Each row was made from one path, in order. Every step used is in the known rows, and no mark comes twice. Write each row's path.
In the rows, 128 means zero.
Known rows:
kune/dabe/setu/misu/lafi: [138, 117, 139,  92, 124, 126, 137, 102,  82, 108, 167, 136,  59, 159,  77,
 131, 132,  66, 109, 170, 118,  78, 153]
zamimu/lafi: [125, 102, 152,  49, 145, 106, 154, 192, 136, 187, 172, 114,  76, 188,  90,
 160, 178, 118,  82, 167, 128, 110, 163]
lafi/dabe/lela/misu/kune: [ 79, 118, 165,  81, 149, 105, 118, 117, 116, 189, 174, 125,  78, 174,  26,
 163, 120,  88, 104, 139,  69, 167, 130]
kune/dabe: [165, 125, 118,  95, 102,  86, 130, 151, 126, 154, 183, 151,  79, 165,  88,
 169, 156,  69, 100, 183,  95, 104, 187]
setu/misu/kune/dabe: [122, 145, 146,  72, 117, 134, 137, 147,  89, 157, 195, 124,  70, 160,  48,
 133, 117,  88,  95, 176,  83, 125, 142]
zamimu/lafi/misu/kune/dabe: [121, 125, 112,  63, 143, 159, 189, 243, 106, 214, 220, 150,  68, 184,  65,
 170, 123,  72,  95, 177,  49,  84, 168]
lela/misu/lafi/dabe/kune: [ 58, 116, 148, 127, 135, 106, 102, 139,  83, 157, 171, 115, 103, 173,  35,
 150, 111,  80, 102, 124, 125, 147, 126]
misu/lela: [139, 129, 148,  59, 100,  76, 130, 140, 123, 158, 170, 145,  83, 182,  80,
 165, 173,  93,  60, 184, 123, 158, 133]
dabe/lafi/misu: [140, 100, 146,  61,  99,  85, 154, 136, 108, 129, 187, 119,  75, 179,  96,
 166, 142,  91,  89, 178, 112, 145, 157]
lafi/dabe/setu: [123, 112, 145,  71, 111,  81, 107, 130, 100, 134, 173, 127,  86, 169,  72,
 182, 164,  64,  90, 155, 130, 175, 142]
lafi/dabe/lela/misu: [116,  90, 185,  85, 148,  82, 103, 114, 119, 169, 163, 100,  78, 175,  64,
 175, 149,  74,  88, 152,  96, 143, 156]
kune/dabe/lela: [174, 105, 145,  88, 113,  87, 159, 118, 135, 168, 173, 153,  77, 161,  86,
 161, 160,  65, 117, 189,  80,  78, 183]
lafi/dabe: [108, 122, 145,  73, 101,  89, 110, 169, 105, 166, 183, 118,  90, 171,  77,
 190, 162,  79,  81, 161, 121, 172, 155]
lafi/misu/kune/dabe: [137, 139, 105,  85, 103, 127, 158, 192,  96, 178, 217, 165,  68, 169,  61,
 177, 113,  68, 105, 185,  53, 122, 165]
kune/dabe/lafi/misu: [164, 101, 116,  89,  95,  92, 165, 151, 103, 130, 201, 139,  70, 170, 102,
 172, 135,  46,  92, 189,  73, 103, 186]
setu/misu: [139, 114, 188,  48, 120, 102, 117, 131,  97, 135, 171,  77,  69, 175,  84,
 141, 155, 122,  77, 175, 144, 149, 139]
lafi/misu: [155, 111, 148,  59, 104,  94, 139, 177, 109, 156, 192, 120,  71, 182,  93,
 182, 152, 101,  90, 186, 114, 145, 162]
lafi/zamimu: [136, 105, 144,  75, 119,  71, 146, 146, 110, 171, 177, 116,  95, 199,  83,
 206, 157, 120,  88, 190, 108, 138, 151]
dabe/setu/misu/lela: [146, 116, 188,  36, 123,  95, 117,  89,  88, 108, 157, 103,  68, 180,  74,
 135, 167,  83,  51, 183, 140, 158, 105]
lela/misu/kune/dabe: [118, 143, 113, 114, 140,  99, 112, 131, 123, 158, 180, 158,  74, 168,  43,
 155, 112,  82, 104, 156,  57, 124, 163]
setu/misu/lafi/zamimu: [ 95, 109, 171,  78, 132, 118, 153, 137,  69, 158, 173,  91,  81, 194,  76,
 176, 132, 132,  88, 184, 122, 112, 127]

Write each row's path:
[ 86, 110, 157,  84, 110, 112, 152, 136, 109, 183, 172, 149,  84, 161,  73,
 172, 150,  77, 116, 153, 107, 117, 148] => misu/lafi/dabe/lela
[ 94, 104, 138, 117, 154,  82, 127, 122, 107, 160, 163, 126,  86, 200,  69,
 191, 121, 123, 103, 170,  99, 109, 147] => lela/misu/lafi/zamimu
[134, 102, 138,  56, 152, 162, 217, 210, 115, 227, 208, 151,  64, 185,  61,
 159, 125,  65, 113, 184,  31,  58, 164] => zamimu/lafi/misu/kune/dabe/lela
[ 99, 113, 108, 122, 143,  87, 151,  99, 103, 147, 181, 142,  90, 193,  40,
 177,  92,  75, 101, 174,  32, 114, 150] => lela/misu/kune/dabe/lafi/zamimu
[120, 108, 184,  47, 123, 110, 102, 122,  70, 120, 171,  80,  72, 169,  69,
 159, 156,  73,  72, 157, 143, 173, 126] => lafi/dabe/setu/misu
[147,  89, 179,  79, 151,  69, 119,  83, 147, 155, 151, 110,  72, 178,  75,
 146, 150, 112, 102, 163, 104, 117, 156] => dabe/lela/misu
[111, 101, 169,  73, 138, 112, 154,  97,  69, 124, 160, 102,  81, 191,  67,
 163, 134, 116, 100, 183, 134, 111, 117] => dabe/setu/misu/lafi/zamimu
[104, 125, 128,  66,  99, 107, 170, 142, 105, 148, 200, 144,  76, 178,  63,
 149, 115, 102, 105, 167,  89, 170, 131] => dabe/lafi/misu/kune
[105,  84, 178,  45, 151, 122, 167, 190, 121, 218, 177, 108,  83, 186,  77,
 177, 178,  81,  85, 154, 102, 106, 156] => zamimu/lafi/dabe/lela
[148, 118, 153,  49, 100,  95, 142, 176, 100, 160, 195, 133,  69, 191,  89,
 185, 159,  79,  54, 194, 105, 153, 135] => lafi/misu/lela
[ 97, 142, 171,  47, 121, 127, 129, 134,  94, 157, 181, 103,  75, 171,  50,
 128, 129, 135,  91, 165, 119, 170, 113] => setu/misu/kune
[ 83, 106, 198,  69, 124, 137, 143, 129,  77, 166, 172,  95,  71, 166,  67,
 148, 139,  88, 100, 154, 119, 117, 129] => setu/misu/lafi/dabe/lela
[133, 100, 158,  28, 142, 129, 170, 226, 103, 201, 196, 120,  64, 206,  93,
 178, 169,  83,  43, 189,  98, 112, 141] => zamimu/lafi/misu/lela
[ 67, 118, 135, 113, 134,  99,  91, 145,  99, 153, 173, 128,  74, 168,  65,
 179, 130,  86,  94, 133, 108, 138, 151] => lela/misu/lafi/dabe
[ 96, 136, 138,  86, 141,  91, 106, 116, 128, 157, 168, 137,  76, 177,  40,
 144, 121, 129, 101, 147,  97, 169, 136] => lela/misu/kune
[106, 132, 110, 117, 131,  92, 129,  91, 126, 132, 177, 158,  75, 166,  45,
 134, 103,  73, 107, 150,  55, 123, 160] => lela/misu/kune/dabe/lafi
[131, 133, 107, 109, 149,  91, 111,  90, 123, 128, 168, 169,  70, 167,  37,
 138, 113,  69, 115, 155,  69, 127, 151] => lela/misu/kune/dabe/setu
[150, 132, 104,  77, 110, 119, 156, 149,  98, 144, 204, 175,  67, 169,  52,
 165, 115,  52, 113, 179,  61, 125, 154] => lafi/misu/kune/dabe/setu
[123,  93, 140,  78, 112,  60, 166, 108, 110, 142, 170, 117, 104, 199,  84,
 188, 150, 109,  92, 189, 110, 142, 147] => dabe/lafi/zamimu
[ 85, 103, 162,  64, 140, 127, 151, 214,  94, 206, 183,  93, 112, 188,  53,
 155, 154,  86,  74, 140, 127, 141, 135] => zamimu/lafi/dabe/kune
[ 97, 120, 136, 109, 142,  87, 106, 113, 125, 139, 158, 136,  72, 170,  73,
 148, 132, 120, 107, 148, 119, 117, 156] => lela/misu/lafi
